Each row comes from the steps of one path. Every step used is in the known rows, and no mark comes twice. Write the path behind each row, first mark first.
Known rows
doko, pupev, noba, suzed:   5 -12   4   2  20  -2  17  -9  -6  10 -11   0   5 -14  -2   5  -2   9  -6  -4 -14 -10  -5  -5
pupev, noba, doko:  -2   3   0  -7   8  -3  -5  -9  -6  -6  -9   1  13  -9   9   1   6  14  -6 -10 -13  -1  -2  -1
roderi, noba, doko, suzed, zofo, gavet:   6  -9  -7  -3  19  -6  -4 -10 -12  32  -5   5   2 -31  -1  -1  -4   8  -9  -9   6  -1  12  -5
zofo, dasal:   5  -5  -5   1  -5   0 -16   0 -14  -8   1   3 -10  -1   0  -2   3  -1   1   1   4   9   0  -5
gavet, zofo:   2  -7  -5   1 -16  -3  -5  -3  22  -6   0  -2  -3 -11  -1   5   2 -10   2  12   3   7   1  -2
zofo, gavet:  11  -4   3  -1   3  -3  -7 -10  -3 -10   0  -4  -6 -12   3 -14  -2  -8   0  -5  -3  -1  -3   8
gavet, zofo, dasal:   5 -11  -7   2 -19  -3 -16  -3  12 -11   1   1 -10 -12  -1   3   5 -10   3  12   6  14   1  -5
pupev, doko, roderi, noba, suzed:   9   0 -16   3  23   1   0  -1 -20  12  -5   6   0 -31   6  12  -6  17  -9  -2  -9   6  -1  -9
pupev, noba:  -2  -3   1  -4  13  -1  11  -7  -3  -7  -8   1  11  -6   7   1   5   9   4  -8 -13   2  -5  -1
dasal, zofo, suzed:  -1 -10 -14   2   2   1 -12   2  27   2   7   5   5  -2   5  -6   3  -5  -3  -4  21   3   5  -8
gavet, zofo, dasal, pupev:   5 -14 -11   4 -15  -2 -14  -2  16  -7   3   1 -13  -6  -1   7   0  -9   0  12  12  17   2  -8
pupev, noba, suzed:   2  -3   0  -8  12  -6   2  -7   2   9 -13   2  13  -5   7   4   4  13  -2 -13  -8   0  -4  -7
doko, suzed, zofo, dasal, pupev:   1 -17  -2  10   4  10  -3   2  -9  32  -4   4  -7  -8  -9   0  -8   1  -3  -3  14   8  12 -14
dasal, pupev, noba, roderi:  0 -7 -8 -1 16 -3 11 -3  0 11 -2 -2  4  8  8  3 -5  9 -6 -6 -1  8  1 -8
dasal, pupev:  0 -6 -7  4  8  1  5  2 10  6  4  0 -6 13  0  6 -8  2 -6  0 12  8  2 -7
doko, pupev, noba, suzed, zofo:   7 -16   4   3  18  -2  10  -8  -4  16 -12   0   8 -18  -5   5  -1   9  -5  -3  -9 -11  -3  -5
suzed, doko, noba, roderi:   3 -15  -1  10  11  -3 -10   9 -26  32  -1   1  -3  -8   5  -4   2  13 -11   1  -8   0   2   0
noba, suzed, doko:   2 -10  -3   0   1  -6 -22   6  -2  32  -8   4   3   1  -2  -1   1  14 -13  -2  10   4   2  -9
gavet, zofo, dasal, pupev, noba, doko, roderi:   5 -13 -13   3 -10  -2 -15  -5  11  -8  -2   2 -12 -16   4   9   0  -4  -4   8   3  19   6 -10
dasal, pupev, noba, suzed:   1  -8  -8  -2  15  -3   6  -3  12  13  -5   1   3  10   5   9  -5  11  -7  -9   6   8   0 -12
doko, pupev, noba, suzed, zofo, gavet:  10 -17   5   2  19  -2   8 -12  -5  12 -12  -2   6 -23  -4   0  -1   7  -5  -5 -11 -12  -4  -2
gavet, zofo, suzed, doko:   7 -22  -1   6 -12  -3 -21   1  18  -6   2   1  -4 -16   3  -4   8  -5   2  16  15   5   8  -1
doko, noba:   7  -4   1   6  12   0   8   1  -5  14   0   0  -9  -7   5   8   0   1  -3  -6 -13 -11  -1   1
doko, noba, suzed, zofo, dasal, pupev:  14 -14  -4   4   9  -4 -14   3   3  38  -5   3  -8  -9   1  11  -1   6  -9 -10   3  -9   5 -10

Which path is each row?
 11 -18  -8   7   3   4 -27   5  -4  17   0   3  -2 -15  -5   5   2   6  -2   2  16   4   4  -8 | suzed, zofo, dasal, pupev, doko, noba
  1 -17 -14   6   7  -1 -17   7  13  20   6   6   3  -5   8  -9   4   1  -9  -3  16   2   6  -8 | dasal, zofo, suzed, doko, noba, roderi
 10 -13 -15   5  -9  -2 -17  -1  13   1   1   2 -14 -10   2  12   0  -3  -7   9   8  14  -2 -12 | gavet, zofo, dasal, pupev, doko, noba, suzed
  5  -5 -13   8  18   5   4   3  -3   5   6   1  -6   4   5  13  -8  11 -12   0   3   4  -6  -8 | dasal, pupev, doko, noba
  5 -16 -10   3   8  -2 -16   1 -11   7  -2   5  -7   5   3   1   0  11  -6  -3  10  18   0 -13 | zofo, dasal, pupev, noba, suzed, doko
 12 -13 -10  -1  22  -6   1  -5  -6  34 -12   5  -7 -40   2   6  -9   4  -2  -9  -2   6  17  -7 | doko, roderi, noba, suzed, zofo, gavet
  8   2  -8   7  15   5  -2   1 -18   0   2   2  -1 -14   7  10   0  13  -9  -1 -13  -5 -12  -2 | pupev, doko, noba
  5 -14 -10  -3  22 -12  -4  -1  -7  40  -8   8   4 -18  -2   4  -1  15  -8  -5  10   4   6  -9 | roderi, noba, suzed, doko
  5  -6  -8   9   8  12 -10   2 -22  10  -2   4   1 -18  -3   3  -3  13  -8   1   2   6  -4 -11 | pupev, doko, suzed, zofo, dasal
  5 -15  -1   4   6  -5 -15   4  -6  33  -8   3   1  -4  -5   0  -2  14 -16   0   6  -2   0  -9 | noba, suzed, doko, pupev
  0 -21   2  11  17  -2   1   2 -26  19  -6   1   5 -12  -1  -7   2  16 -10   6  -9   3  -3  -1 | suzed, doko, pupev, noba, roderi
  7 -14  -2   2  -7   2 -29   3  -2  13  -3   3   2 -16  -8  -2   5   1   4   2  16   4   7  -4 | suzed, zofo, dasal
  4 -15   4   7   4   9   0  -4  -6  27  -6   0  -3 -18  -7  -8  -8  -4  -1  -6   6   0   9  -5 | doko, suzed, zofo, gavet
  5 -20 -12   4 -11  -5 -19  -1  13   3  -3   3  -8  -7   0   6   3  -1  -4   9  11  20   1 -12 | gavet, zofo, dasal, pupev, noba, suzed, doko
  7  -8 -11   0  24  -5   9  -3  -8  31 -11   6  -8 -31   3  10  -9   6  -3  -8  -6   7  15  -9 | doko, roderi, noba, suzed
  5  -7  -7  -2  22  -9   3  -9 -12  21  -4   5   1 -27  -1   4  -2  11 -11  -3   0  -7   6  -3 | roderi, noba, doko, pupev
  3 -10  -9   3   7   2  -9  -3 -13   1  -1   5 -10   3   4   2  -2   7  -7  -6   5  15   3 -13 | zofo, dasal, pupev, noba, doko, suzed
 10 -11 -19   4  14   0 -14   1 -16   8   0   8 -13  -9   3   9  -6  11  -9  -2  10  18   2 -16 | zofo, dasal, pupev, doko, roderi, noba, suzed
  1  -5   3  -4  10   1  -5 -12  -9   7 -11   1  10 -19   6  -4   2  11  -7 -13 -10   0   2  -3 | pupev, noba, doko, suzed, zofo, gavet
  9 -11 -18   6  15   2 -10   1 -19   1   3   7 -14 -10   3   7  -5   8  -6   1   8  19   1 -12 | zofo, dasal, pupev, doko, roderi, noba
